What can hang from each mark
j_216: j_39 j_672
j_672: j_39 j_216 j_359 j_734
j_359: j_734
j_734: j_672
j_460: j_216 j_271 j_672
j_39: j_216

Every row comes from one small tree of marks. Brackets hold a mark, then the marks that hang from it, in the order of their numbers. Every link used is in the known rows. Which tree was each row made from?
Known rows
{j_734 {j_672 j_39}}: [ 1.21 -0.94 -2.02 -2.00  1.88  0.33 -0.53 -1.50  1.46 -1.05  0.43 -2.11
 -0.07 -0.88 -0.27  0.52 -1.20 -1.04 -1.01]
{j_460 {j_216 {j_672 j_734}}}: [ 1.08 -1.38 -0.77 -4.44  1.97  4.35 -0.91  0.55  2.02 -2.35 -1.60 -3.53
 -1.04 -2.76 -0.09  1.40 -0.55  1.19  1.81]
{j_672 j_734}: [-0.23 -0.91 -0.87 -1.92  0.69  1.97  1.22 -0.69  0.28 -1.52  0.95 -1.05
 -0.29 -0.63  0.10 -0.31  0.41 -0.10  1.08]
{j_672 j_39 j_359}: [ 0.00 -0.75  0.36 -1.32  1.33 -0.62 -0.69 -0.74  2.49 -1.80  1.03 -1.73
  0.49 -0.25 -1.40 -0.43  0.10 -1.94  0.94]
{j_216 j_39}: [ 0.01 -0.18  0.90  1.06 -0.72  0.39  0.87  1.08 -1.76  0.75  0.17  0.07
  0.20  1.52  0.50  0.45  0.37 -2.54 -1.58]
{j_359 j_734}: [ 1.15  0.57 -1.70 -1.92 -0.27 -0.43 -0.59  0.65 -0.67  0.15 -1.56  0.79
 -1.73  0.25 -0.25 -0.90 -0.51 -0.09 -0.52]
{j_460 j_271 j_672}: [ 0.29 -1.47 -3.89 -1.52 -2.11 -1.60 -2.95 -2.67 -2.56  1.40  2.06 -1.36
 -1.92 -2.76  1.90  1.64  0.90 -1.14  0.21]
{j_460 {j_672 j_39 j_359}}: [ 0.07 -1.59 -0.71 -1.99  0.39 -0.85 -2.89 -2.40  1.52 -1.41  1.67 -1.76
  0.01 -1.73 -0.10  0.18 -0.39 -2.73  1.57]
{j_39 {j_216 {j_672 j_734}}}: [ 1.02 -1.48 -2.80 -3.94  1.16  3.18 -2.18  0.92  2.09 -2.28 -1.84  0.00
 -0.24 -2.01  1.86  0.78 -2.14  1.54  1.37]
{j_216 {j_672 j_39 j_359}}: [ 1.00 -1.99 -0.01 -1.90  2.87  0.57 -3.02 -1.15  3.80 -1.74 -0.73 -2.14
  0.04 -1.61 -0.47  0.43 -0.60 -1.27  1.14]
{j_734 {j_672 j_216 j_359}}: [-1.21 -0.77  0.39 -1.24  0.70  1.43 -2.65 -1.34  3.80 -3.37 -0.45 -2.22
 -2.76 -4.26 -0.99  0.56 -1.00  1.06  2.23]
{j_672 j_216}: [-0.54 -0.42  1.02 -1.14  0.00  1.75  0.43 -0.64  1.18 -1.55  0.14 -1.10
 -0.06 -1.00 -0.63 -0.10 -0.51 -0.07  1.67]
{j_216 j_672}: [ 1.00 -1.13 -0.39 -0.58  1.51  1.15 -2.35 -0.49  1.34  0.06 -1.81 -0.37
 -0.50 -1.34  0.91  0.92 -0.67  0.66  0.19]
{j_39 j_216}: [ 0.20  0.55 -1.52 -1.41 -1.04  0.08 -1.05  2.05  0.44 -0.81 -1.01  1.38
  0.50  0.00  0.84  0.16 -1.91  0.93  0.12]
{j_39 {j_216 {j_672 j_359 j_734}}}: [ 0.07 -1.58 -1.92 -3.66  1.24  2.53 -3.80  0.96  3.89 -3.57 -1.90 -0.42
 -1.35 -3.28  1.08  0.57 -1.80  1.59  2.61]
{j_734 {j_672 j_359}}: [-0.65 -0.38 -0.69 -0.16  0.67 -0.29 -3.01 -0.64  2.64 -1.79 -0.60 -1.07
 -2.68 -3.30 -0.28  0.66 -0.54  1.10  0.54]
{j_359 {j_734 {j_672 j_39}}}: [ 2.38 -0.38 -3.82 -3.83  1.69 -0.06 -1.11 -0.86  0.77 -0.93 -1.14 -1.24
 -1.83 -0.63 -0.54 -0.40 -1.77 -1.06 -1.55]

Which tree is each row?
[ 0.01 -1.13 -2.08 -4.66  1.02  1.42 -0.55  0.64  3.23 -4.12  0.95 -1.43
  0.71 -0.86 -0.52 -0.65 -1.38 -1.12  2.14]	{j_672 {j_39 j_216} j_359 j_734}
[-0.24 -0.78  0.41 -0.53 -0.11  2.53 -0.17 -0.28  0.25 -1.27 -0.17 -1.72
 -1.55 -1.42  0.19  1.07 -1.06 -1.57 -0.61]	{j_734 {j_672 {j_216 j_39}}}
[ 0.82 -2.85 -0.88 -3.87  3.56  2.49 -1.85 -1.87  4.08 -3.26  0.14 -3.17
 -0.25 -2.27 -0.40  0.10 -0.11 -1.41  2.20]	{j_216 {j_672 j_39 j_359 j_734}}
[ 0.89 -0.08 -2.19 -3.39  0.39  1.63 -1.66 -0.71  1.32 -1.95 -1.99 -1.06
 -3.43 -2.67 -0.55 -0.21 -1.97  0.89  0.47]	{j_359 {j_734 {j_672 j_216}}}
[-0.12 -2.36  0.50 -1.20  1.55  2.89 -1.94 -0.06  1.70 -1.93 -0.58 -1.76
 -1.64 -1.74  0.78  0.86  0.53 -1.83  0.94]	{j_216 j_39 {j_672 j_359 j_734}}
[-0.74 -2.10 -0.86 -3.76 -0.31  3.40 -0.57 -3.00  0.49 -2.60  1.71 -2.14
 -0.81 -3.08  0.70  0.15 -0.60 -0.89  3.47]	{j_460 {j_672 j_216 j_734}}
[ 2.40 -2.80 -4.10 -6.79  2.19  3.01 -0.77 -1.24  1.07 -1.85  0.76 -6.23
 -0.84 -2.90 -0.15  2.13  0.51 -1.27  1.12]	{j_460 {j_216 {j_672 j_39 j_734}} j_271}
[-0.25 -1.92 -2.80 -2.65 -2.08  0.12 -2.55 -3.33 -1.40 -0.16  2.22 -2.47
 -2.00 -3.71  1.25  1.56  0.33 -1.18  1.98]	{j_460 j_271 {j_672 j_216}}
[-0.21 -1.67 -0.49 -3.27  1.99  1.34  0.50 -1.43  2.76 -3.28  1.99 -2.76
  0.27 -0.87 -1.32 -0.78  0.56 -2.06  2.03]	{j_672 j_39 j_359 j_734}
[-0.29 -0.07  1.11 -1.69 -0.96  1.13 -0.99  1.05  0.63 -1.91 -1.16 -0.68
 -2.67 -0.49 -1.19 -0.81 -0.24 -2.53  0.83]	{j_672 {j_216 j_39} {j_359 j_734}}
[-0.64 -1.47  1.09 -2.03 -0.04  4.09  2.41 -0.26 -0.30 -2.23  1.33 -2.08
 -0.19 -0.07 -0.07 -0.08  0.31 -2.71  1.28]	{j_672 {j_216 j_39} j_734}
[ 0.98 -1.81 -3.96 -5.58 -0.07  1.80 -1.16 -1.03  0.46 -2.44  1.63 -1.03
  1.32 -1.08  1.55  0.22 -2.27 -1.94  1.55]	{j_460 {j_672 {j_39 j_216} j_734}}
[ 0.46 -2.52 -3.95 -6.65 -0.34  0.98 -2.25 -2.41  0.58 -2.79  3.27 -6.28
 -1.90 -4.40 -0.50  1.73  1.11 -2.65  2.80]	{j_460 j_216 j_271 {j_672 j_39 j_359 j_734}}
[-0.42 -1.96 -2.49 -3.98 -2.32  1.34 -2.37 -0.55 -1.81 -1.52  2.52 -4.84
 -3.28 -3.94  0.69  2.46  1.80 -3.11  1.54]	{j_460 {j_216 j_39} j_271 {j_672 j_359 j_734}}
[ 0.87 -2.20 -0.44 -1.42  1.45  3.50 -0.30 -0.11 -0.21 -0.63 -0.56 -1.35
 -0.60 -0.51  1.49  1.00  0.12 -1.93 -0.28]	{j_216 j_39 {j_672 j_734}}
